Known rows, with every step that occurs
q-z-n-k: [-0.70  0.71 -1.54  0.10 -0.34 -0.18  1.34  3.40  1.02  0.89 -0.26  1.11
 -0.01 -1.22 -0.12  4.68  1.70  0.43 -0.03 -0.57 -0.98  0.13]
x-z-a: [-0.37 -4.16 -1.01  0.47 -1.78  0.23  0.67 -0.13  0.67  0.25  0.94  1.07
  0.91 -1.68 -0.49  3.03  1.95  0.99  1.09 -0.64  0.30 -0.42]
k-h: [ 0.77 -0.15 -0.79  2.19 -0.09  0.18  0.25  0.25  1.05  0.40  1.08 -0.05
  0.14  0.58 -0.68  2.20  1.80  0.00  0.84 -1.20 -0.31 -1.30]
n-k-x-z-q: [-1.28 -0.77 -1.50  0.63 -1.84  0.19  1.32  3.25  1.05 -0.92  0.55  0.53
  2.29  0.24 -1.67  1.34  2.69 -0.63  0.10 -2.67  0.29  0.44]
r-q-z-n-k: [-1.04  0.98 -2.06  0.54 -0.43 -0.12 -0.31  3.54  0.56  0.51  0.81  0.46
  0.04  0.55 -0.02  4.55  1.09 -0.06 -0.10 -0.94 -0.65  1.76]
k-h-z-n: [ 0.53  0.11 -1.38  2.15  0.66  0.24  0.61  1.12  1.13  0.35  3.97  1.50
 -3.45 -0.99  0.20  4.10  1.89  0.91  0.56 -0.17 -0.52 -0.47]
h-r-q-z-n-k-x-j: [-1.62 -1.56 -2.02 -0.89 -0.17 -1.79  0.16  3.34  0.48  1.41  0.30  1.24
 -0.85  0.44 -3.07  5.63  1.17  0.28  0.93 -1.41 -0.05 -0.37]
z-n-k: [-2.73  0.68 -1.38  0.04 -0.41 -0.12  0.46  3.17  1.10  0.26 -0.17  0.02
 -0.22  0.07  0.23  3.04  1.72  0.33  0.25 -0.73 -1.49  0.04]
k-x: [-0.39 -0.37 -1.67  1.69 -0.59 -0.47 -0.05  0.31  1.28  0.05  1.37 -0.57
  0.47  0.17 -0.78  2.05  2.07  0.10 -0.01 -1.49  0.54 -1.64]
r-q-k-h: [ 0.28  0.74 -1.52  2.32 -0.35  0.28 -0.73  4.47  0.50  0.57  1.94 -0.50
  1.93  2.50 -0.84  1.99  1.36 -0.14  0.72 -1.23  0.16  0.20]
n-k-h-z: [ 1.15  0.57 -0.44  1.40  0.41  0.46  1.09  2.45  1.09 -0.17  1.56  1.78
  0.03 -0.57 -1.38  2.76  2.52 -0.32  0.62 -1.04 -1.05 -0.73]
x-z-n-k: [-1.48 -0.57 -1.13 -0.07 -1.64  0.41  0.58  2.83  0.87  0.07  0.48  1.34
 -0.06 -1.65 -0.25  3.15  2.01  0.48  0.00 -0.93 -0.89  0.03]
z-q: [-1.25 -0.31 -1.46  1.53 -1.08 -0.29  0.82  0.84  0.61 -0.49  0.61 -0.73
  1.11  1.88 -0.41  0.43  1.52  0.08  0.54 -2.46  0.82  1.01]
h-k: [-0.87 -1.19 -1.05  1.00 -0.46  0.05  0.84  1.58  0.83 -0.65 -1.42 -0.03
  1.07  0.67 -0.61  1.48  1.68  0.23  0.36 -1.31  0.25 -0.51]
n-k-h-r-q: [-0.29 -0.20 -0.75  1.10 -0.03 -0.02 -0.43  3.16  0.53  0.98 -0.08 -0.72
  0.23  1.38 -3.38  2.61  1.16 -0.82  0.92 -2.03 -0.90 -0.37]
r-q-z-n-k-x-j: [-2.13 -0.36 -2.19 -0.56 -0.47 -1.19 -0.47  3.09  0.84  0.20  0.96  1.52
  0.32  1.61 -0.72  5.34  1.72  0.06  0.89 -1.17 -0.29  0.64]
r-q-z: [ 1.52 -0.32 -1.71  1.78 -0.94 -0.57 -0.58  0.15  0.32  0.44  1.44  0.33
  0.90  0.58 -0.61  2.86  0.96 -0.07 -0.09 -1.71  1.34  0.94]
h-z-q-k-n: [ 0.10 -2.07 -1.40  1.95 -0.43  0.07  1.77  5.08  0.70 -0.02  3.33  1.09
 -1.10  0.59 -1.40  1.42  1.82  0.39  0.34 -1.94 -0.02  1.59]
z-n: [-1.69 -0.09 -1.69  1.09 -0.55 -0.29  0.02  0.79  0.95  0.46  1.42 -0.26
 -1.43  0.00  0.73  2.87  1.31  0.89  0.20 -0.73 -0.20 -0.23]

Rows
[-0.41 -1.59 -1.71  1.68 -1.96 -0.14  0.80  0.81  0.89 -0.75  2.05  0.39
  1.03 -0.06 -1.11  1.13  2.36  0.06  0.04 -2.69  1.58  0.26] : k-x-z-q
[ 0.46  0.69 -1.48  1.93  0.71  0.47  1.10  4.98  0.94  0.90  3.80  1.72
 -1.58 -0.86  0.06  4.03  1.89  1.17  0.47  0.02 -0.38 -0.69] : q-k-h-z-n
[-0.03 -1.17 -1.32  1.18 -2.29  0.13  1.58  4.48  0.28 -0.10  1.05  0.86
  2.96  0.30 -1.12  0.31  1.91  0.58  0.21 -2.41  1.61  0.90] : x-z-q-k
[-0.61 -0.21 -1.71  0.20 -0.28 -0.76  0.28  4.06  0.18  1.75  0.12  0.16
 -1.10 -0.55 -2.43  4.89  0.66  0.17 -0.06 -1.40 -0.35  0.73] : h-r-q-z-n-k
[-0.07  0.13 -2.07  2.01 -0.28 -0.13  1.64  5.17  0.81 -0.40  3.22  0.67
  1.38  0.59 -1.28  1.33  2.37  0.48 -0.05 -1.91  1.62  0.25] : h-z-q-k-x
[-0.87 -1.36 -1.80  1.20 -1.45 -0.06 -0.04  0.79  1.23  0.26  2.67  0.78
 -1.59 -1.82 -0.07  3.66  2.04  0.87 -0.35 -0.96  0.47 -1.08] : k-x-z-n
[-1.00 -0.20 -2.22  0.52  0.04 -0.78  0.08  4.32  0.68  1.67  0.92 -0.10
 -1.31 -0.58 -2.65  5.55  1.05 -0.10 -0.28 -1.34 -0.18 -0.10] : h-r-q-z-n-k-x
[-0.45  0.69 -1.45  2.07 -0.26  0.41  1.53  5.17  0.71  0.32  1.02 -0.41
  2.39  2.39 -0.82  1.08  1.94  0.04  1.07 -1.86  0.31  0.21] : z-q-k-h
[-0.15 -2.88 -1.11  0.97 -0.09  0.02  1.02  0.19  0.76  0.06  2.31  1.31
 -0.66 -1.21 -0.32  3.28  1.90  1.09  1.15 -0.15  0.24 -0.08] : h-z-a
[ 0.13 -1.64 -1.48  1.98  0.54  0.75  0.09  4.63  0.51  0.39  3.68  0.98
  0.61  1.02 -0.75  3.99  1.68  0.60  1.62  0.01  0.09  0.81] : r-q-k-h-z-a
[ 0.09  0.98 -1.90  2.41  0.56  0.35 -0.40  5.16  0.55  0.45  4.85  1.01
 -1.63  0.81  0.03  3.87  1.27  0.73  0.48 -0.34 -0.02  1.09] : r-q-k-h-z-n
[ 0.03  0.77 -0.99  1.51  0.31  0.58  1.85  3.44  0.94 -0.83  1.75  1.23
  0.33  1.09 -1.39  1.86  2.53 -0.55  0.94 -1.87 -0.72  1.07] : n-k-h-z-q
[ 2.73 -0.93 -1.20  2.12  0.01 -0.51  0.17  1.09  0.18  1.94  1.28  0.26
 -0.76 -0.19 -3.15  4.00  0.75 -0.03  0.49 -1.85  1.06 -0.59] : k-h-r-q-z
[-1.09  0.86 -1.95  0.43  0.04 -0.26  1.23  3.72  1.43  0.87  0.45  0.75
 -0.13 -1.18 -0.35  5.35  2.24  0.01 -0.36 -0.65 -0.74 -0.77] : q-z-n-k-x
[-1.41 -1.89 -1.44  1.61 -0.81  0.08  1.25  5.11  0.78  0.36  1.26 -0.43
  0.26  2.04 -1.06  0.99  1.57  0.04  0.48 -2.15 -0.46  1.29] : z-q-k-n
